Known rows, with every step that occurs
limuf > mimon: [ 30.7  -5.6  -9.8   1.5  39.9  21.1  -3.5 -17.9   2.0  -2.0  10.4 -12.8
  20.3 -40.3  -7.8  -2.1   4.9   2.2  14.7   3.2  -5.9 -14.1  13.1  -9.9]
limuf > nime > mimon: [ 23.1  -9.1   3.2  27.6  29.5 -21.6  51.3  -7.7  -9.2  20.6  -4.4 -12.1
   9.1  25.4  -4.2 -12.2   1.7 -19.7   2.2   1.9   8.3  -7.3  16.3 -20.1]
ratip > sege > mimon > limuf > nime: [ 16.8 -26.3  34.7   1.5 -18.8  -9.4  33.2  10.4  31.5 -18.8   1.6  26.6
   9.9 -18.4  18.2   2.5  17.3 -12.2  -7.1 -13.9 -18.0  -0.9  -8.5 -42.6]
limuf > mimon > bonut: [ 24.2  18.5   0.8 -14.7  17.1  60.3 -21.0 -14.5   6.0 -15.3  10.4 -34.3
  13.7 -62.0  -1.8 -10.5   1.3 -12.5  14.0   9.5  -4.4 -16.8  19.5 -15.1]
mimon > limuf > nime > sege: [-28.3  -5.1  24.3  -4.6  19.9 -14.1  13.9 -10.4  41.2  13.5   0.7 -12.2
   9.9 -10.8  22.5  -7.6  -9.1  13.1 -16.7 -12.8 -13.5  20.3  25.7 -31.0]
bonut > mimon > limuf > nime > sege: [-23.3 -11.9  33.9 -12.7  15.5 -14.4  20.9  -4.8  33.8  -7.8   4.7 -36.5
  -1.1  -0.4  34.8 -22.7   8.5  11.0 -20.5  18.5 -18.9  22.5  16.5 -23.2]
bonut > mimon > limuf > ratip > sege: [  5.5 -39.2  17.1  -3.2  -8.6  -1.1 -17.0  -3.2 -11.4 -24.4  30.9   2.4
   2.1 -23.0  19.2  -7.3  23.8  48.3  10.6 -13.8 -31.4   2.2 -20.6  27.4]
limuf > ratip > sege > mimon > bonut: [ -0.6  -5.5  -3.0  15.8 -15.4  43.6   4.4  10.8   2.0   8.1   5.7   3.5
 -13.1 -26.9  24.1  -1.5  11.6 -16.7  17.9 -15.3  -5.1 -38.1  -1.1   9.1]
bonut > mimon > limuf > nime: [ 17.6 -15.9  28.9 -23.4  11.5 -20.6  17.5 -18.8   2.2 -18.9  13.8 -23.3
   3.7 -23.7  17.7 -19.5  16.3  16.9  -7.9  20.6 -24.1  20.4   0.9 -27.3]
sege > mimon > limuf > ratip > nime: [-13.0 -24.6   8.0  20.2 -15.3  -9.4 -16.4   7.9 -28.1   4.7   7.4   2.0
   2.7  17.3  -1.6   8.7   6.3  20.3  10.4  -9.8 -12.1  -8.8  -9.3  13.9]
nime > mimon > bonut: [ 25.4  31.8 -20.9  11.3  15.7  21.9   0.5 -16.5  -2.1   0.4 -10.2 -28.3
  -7.1   4.9 -13.2  -4.8 -13.2 -21.1 -18.1   7.4  15.3 -11.8  13.1  -0.3]
bonut > mimon > limuf: [ 25.3  -0.9   7.7 -22.7  18.5 -17.7 -16.3 -26.3   4.9 -22.5  13.6 -18.1
 -12.3 -24.9   1.8   0.3   5.6  30.2 -25.0  14.9 -16.8  17.9  -6.8  10.0]
sege > mimon: [ 27.5  12.0 -21.0  10.4  28.9 -17.2  19.8  -7.5  11.2  23.7  -6.2  -0.8
 -20.6  -5.0  -1.2  17.2  -6.5 -15.9 -14.9   7.6   7.3 -23.0   6.4  -3.4]
ratip > mimon > limuf > nime > sege > sobas: [-17.3  12.4  34.4 -38.7  32.3 -25.0  10.7   2.9  39.3   4.0   4.1 -14.6
  33.6  -6.3   4.3  -1.6  -9.3   7.6  -0.9  12.6  -9.3  23.0  17.0 -23.6]
ratip > mimon > limuf: [ -2.1  23.0  15.1 -22.5  41.6 -28.3 -43.2 -28.0   0.7  -1.5  14.1 -11.6
  30.3 -49.2 -16.8  31.2  -6.4  40.7 -33.8 -16.5 -10.4  16.8   3.3  13.9]
ratip > mimon: [ -3.6  18.8  -9.1   0.2  58.2 -27.6 -20.1 -16.2  -3.7  22.6  22.0 -12.3
  27.7 -55.5  -9.6  32.7 -10.9  19.2 -22.7 -18.2  -1.6 -10.6   3.4  25.3]
sege > sobas > nime > limuf: [ 10.3   8.5 -27.9 -20.0 -26.5  -8.0 -13.8  19.5 -14.8  -1.7  -5.3  43.3
 -15.5  19.4 -30.0   2.9  -9.9  -9.5  22.5  10.1  33.0   5.1 -20.7  24.0]
bonut > mimon: [ 25.6  -6.2 -11.6  -4.3  38.9 -16.7   5.1 -14.2  -0.9   0.9  15.1 -19.3
 -17.5 -31.7   7.9   0.1   4.2   9.7 -15.9  14.4  -6.4  -8.0  -4.3  22.4]
ratip > nime > sege > mimon > limuf: [-32.9  -4.7  11.1  20.1 -13.2 -14.3 -14.1  22.4  33.4  -0.3  -8.5  -0.3
   0.8  26.2   6.4  16.7  -7.4  -5.3 -36.8  -9.0  -7.5   5.9   1.8  -0.9]
limuf > ratip > mimon: [-24.2   5.3  -5.0   8.8  58.3 -20.3 -18.7 -15.7 -33.7  40.2  23.9 -20.6
  22.1 -38.7   0.1  15.6   3.0  33.8  10.9 -20.7  -2.9 -20.6   6.8  33.6]
sege > sobas > nime > mimon: [ 28.1   0.2 -27.5  -7.7 -16.2 -11.1  22.1   3.1 -23.8  -9.3 -17.6  18.8
 -11.6  55.2 -32.2  -5.6 -13.2 -20.1   5.7  29.1   9.9  13.6 -14.5   4.7]
nime > mimon > limuf: [ 31.7  13.2  -3.4   9.4  15.6 -23.1  -9.0 -29.2  -3.2  -9.9 -12.6  -6.3
   5.3  30.0 -23.3   5.8 -14.9  13.6 -25.2   6.1   3.5  16.7   5.4  -0.2]

Rows
[  6.8 -12.0 -17.0  37.2 -15.8  -1.4  -1.6  31.8 -11.2  19.8   1.5  40.4
 -12.3  22.0   5.9   3.6  16.4  -8.2  37.3 -23.2  35.2 -41.7 -12.9  31.2]
nime > limuf > ratip > sege > mimon
[ 26.5  -9.8  12.3   4.5 -13.9  -7.5  -6.0   4.6  33.8 -23.8  -2.2  34.3
  -3.1 -18.8   0.6  24.7   1.2   0.4 -24.9 -15.7 -11.5  -1.7 -14.7  -7.1]
ratip > sege > mimon > limuf
[ 19.5   1.4  27.3  -8.5   6.0 -23.7  34.2 -14.7  15.4   0.0 -12.5  -2.7
  -5.2  -2.1   9.4   0.8   5.4 -11.4  -7.1  11.6  -4.9   6.0   7.1 -49.0]
sege > mimon > limuf > nime
[  0.1  -9.2   1.4  -6.3  22.5  -8.7 -23.4 -33.9 -19.5   9.6  17.1  -8.2
  -2.7 -14.9  -0.8   1.3  -5.3  50.4  11.7 -18.7 -14.8   7.2   5.4  14.3]
mimon > limuf > ratip
[-29.2  24.1   8.5   7.6   4.8  26.2  44.2  12.2  44.6  28.9 -17.5 -40.2
 -15.6  -2.8  37.4 -19.9   1.4 -51.9  -9.1  15.2   7.0 -15.7  32.9 -43.6]
limuf > nime > sege > mimon > bonut
[-58.1  34.4  -7.1   0.1 -35.4  36.7  -1.2  13.8  29.4   7.1 -29.5 -20.6
 -32.6   9.8  25.0  -0.2  -8.2 -39.2 -30.1  15.3   3.6   4.8  14.2 -14.3]
sobas > nime > sege > mimon > bonut
[  1.3   9.5  -1.1  12.3 -29.4  62.4 -53.0  35.8 -17.4 -28.5  18.7  -7.8
  32.7 -26.5 -18.9 -10.2  15.7 -22.5  27.0  -5.7  25.6 -22.1  -2.0  11.3]
ratip > nime > limuf > mimon > bonut
[ -6.0  23.7   2.7   4.1  13.5 -12.9   2.5  -8.5  46.0   8.6 -24.8  -8.8
 -21.8  21.6  13.2  11.9 -14.4  -4.2 -34.0  11.0   0.5  12.4  17.8 -14.1]
nime > sege > mimon > limuf
[-49.1   7.6 -12.3  13.1 -15.5  -4.8  16.1  14.2  20.1  19.3 -27.7  -0.1
 -28.0  25.9  21.7   9.0  -8.0 -22.6 -26.5   9.6   4.9   4.4   7.8  -8.6]
sobas > nime > sege > mimon
[  6.5 -14.8   7.7 -14.9  16.2 -10.6 -15.9 -29.8 -27.8  -6.0  13.7 -27.9
 -14.4  -6.3  10.9 -13.0  12.6  49.3   9.8  10.9 -19.5   8.3  -2.0  20.6]
bonut > mimon > limuf > ratip
[-17.8  -8.2 -10.9  36.9 -14.3  33.2 -13.4  13.6 -48.1  11.7  13.2 -29.7
  17.1  26.5 -11.5 -12.4   4.4  -7.2  13.9 -12.6   4.6 -20.5   1.0  33.7]
limuf > ratip > nime > mimon > bonut
[ 27.6  16.1   0.8 -12.3  10.4 -20.5  -1.4 -21.5  16.5  -4.7 -13.9   2.3
 -19.0  -4.5  -4.2  19.3  -9.7   2.6 -26.2  10.5  -2.8   6.7   4.8 -16.0]
sege > mimon > limuf
[  6.3  -5.3  19.8 -34.2  16.2 -12.7  31.9  -0.2  46.9   5.3   0.2  -2.8
   4.7   9.8   9.1 -15.1 -15.3   0.2   8.1  11.5 -11.7  22.9  18.8 -34.1]
mimon > limuf > nime > sege > sobas
[-63.6  14.2  -4.1  11.4  -9.0 -15.8 -46.4  16.7 -63.5  22.2   9.0   4.2
  16.8   7.2 -13.5  12.7  12.5  30.1  26.0 -26.0  30.7  -3.1 -10.7  44.5]
sobas > nime > limuf > ratip > mimon
[ -8.2   0.3 -19.2  21.9 -10.8 -15.6   8.9  -8.3 -29.1  -1.7 -16.9   4.6
  -4.6  33.9 -19.4   3.0  -7.0  -9.0 -18.8   4.7   8.6   9.6  -2.9  10.8]
sobas > nime > mimon
[-13.5   6.1  40.8 -20.5  36.5 -33.0  -7.6 -17.8  -0.8   4.2  19.8 -18.4
  44.0 -50.2   0.1  12.3   4.9  27.3 -15.4 -14.1 -13.5  16.3   6.9 -25.2]
ratip > mimon > limuf > nime
[ 49.3 -26.4 -18.3 -15.5   9.6  -0.2  15.3  10.3  30.5  -5.6  24.4  49.0
   8.4 -35.6 -10.1  15.2  -9.1  -5.0  11.4 -17.2 -12.0 -19.4 -18.9  17.9]
ratip > sege > sobas
[  4.1 -10.6  -3.5 -12.5  34.2  -9.6  57.4  10.0  40.6  30.9   6.1   0.4
  -0.8   1.1  13.3 -14.3 -14.7 -18.6  18.5   7.3   0.1  -2.5  21.9 -23.9]
limuf > nime > sege > sobas
[ 24.5 -28.3 -17.2   2.6 -40.2   2.5  20.7  25.7  -5.0 -26.4  -3.3  55.6
   7.9  37.9 -22.0   0.1  -2.1 -24.1   8.0   2.3  -2.2   4.2 -30.8  10.7]
ratip > sege > sobas > nime > mimon
[  0.0 -15.6  -9.3  -2.3 -61.5  52.8   5.8  26.0 -30.3 -23.1  -3.9  19.4
   0.9  37.9  -8.4 -25.3   5.6 -21.4  41.7   6.5  -2.7 -11.3 -20.8  13.8]
limuf > ratip > sege > sobas > nime > mimon > bonut
[  8.9   2.0   2.0  -1.5   9.4 -13.4  -2.1 -21.2 -15.7  14.1 -11.7  -9.3
 -19.3  16.6   4.1   1.7   1.5  19.5   9.1   5.9  -3.3  -2.2   5.1  -5.8]
sege > mimon > limuf > ratip
[ -5.1 -21.3 -16.5  33.4  -3.4   2.7 -21.9  24.6 -16.2  17.4  22.5  42.6
  10.2 -10.0   1.1   2.7   8.6  18.2  38.4 -53.3  24.0 -31.6 -11.4  44.3]
nime > limuf > ratip > sege
[ 27.8   5.4  -2.1 -24.7 -34.0 -12.5   1.0  -8.7 -21.8 -33.1 -23.0  20.4
  -5.0  60.7 -38.2  -3.4 -16.1  -1.0  -5.7  32.0  -0.4  38.7 -17.1  -8.0]
sege > sobas > nime > mimon > limuf
[ 20.1  24.0 -19.5 -22.8 -36.1  31.4   7.6   3.1 -21.3 -18.7 -18.4  -3.4
 -13.0  33.7 -25.6 -12.0 -13.2 -36.4   0.0  40.5  10.1   9.4 -10.0  -2.7]
sege > sobas > nime > mimon > bonut
[-33.4 -19.2  -9.8  35.3 -60.1   7.2  -8.8  45.1 -32.0   2.1 -10.4  49.5
 -16.1  34.3   8.8  -0.4  24.6  -8.2  36.2 -28.4  26.8 -21.2 -26.7  24.6]
sobas > nime > limuf > ratip > sege > mimon
[-42.8  -4.6 -19.4  16.3 -25.5  -0.6 -28.3  13.0 -52.0  21.2   0.2  21.5
 -11.3  20.5  -6.1  -3.7   5.2  23.8  36.2 -21.4  26.5  -2.5  -7.3  33.0]
sobas > nime > limuf > ratip
[ 14.7  15.7   3.0  14.0   7.0  22.0  37.6  -7.2  -4.9   4.7  -3.9 -35.4
   4.4   4.8   0.1 -22.7  -0.9 -35.6  -2.1  11.3  12.7 -10.8  18.9 -29.6]
limuf > nime > mimon > bonut
[-15.7  29.3  -3.5  -9.4 -47.2  68.6 -47.2  17.2 -22.4 -33.2  -9.5  -6.2
   6.6 -17.3 -12.2 -16.0  14.3 -18.8  26.6   9.1  28.4   0.2   1.7  -7.5]
sobas > nime > limuf > mimon > bonut
[-49.5  13.8   8.2  -0.9 -31.9  -8.0  -6.8   1.2  27.7  -4.8 -36.1   2.6
 -21.5  34.5  17.2   9.8  -9.0  -4.9 -35.1  11.0  -5.3  28.9   7.9 -23.1]
sobas > nime > sege > mimon > limuf
[  7.9 -35.3 -12.4 -17.6 -33.3   5.5   6.2  21.0  12.1 -20.4  14.8  63.3
   5.2 -26.6  -9.2  12.9  -1.7  -6.3  11.5 -17.3 -19.6   0.0 -31.3  14.3]
ratip > sege > sobas > nime
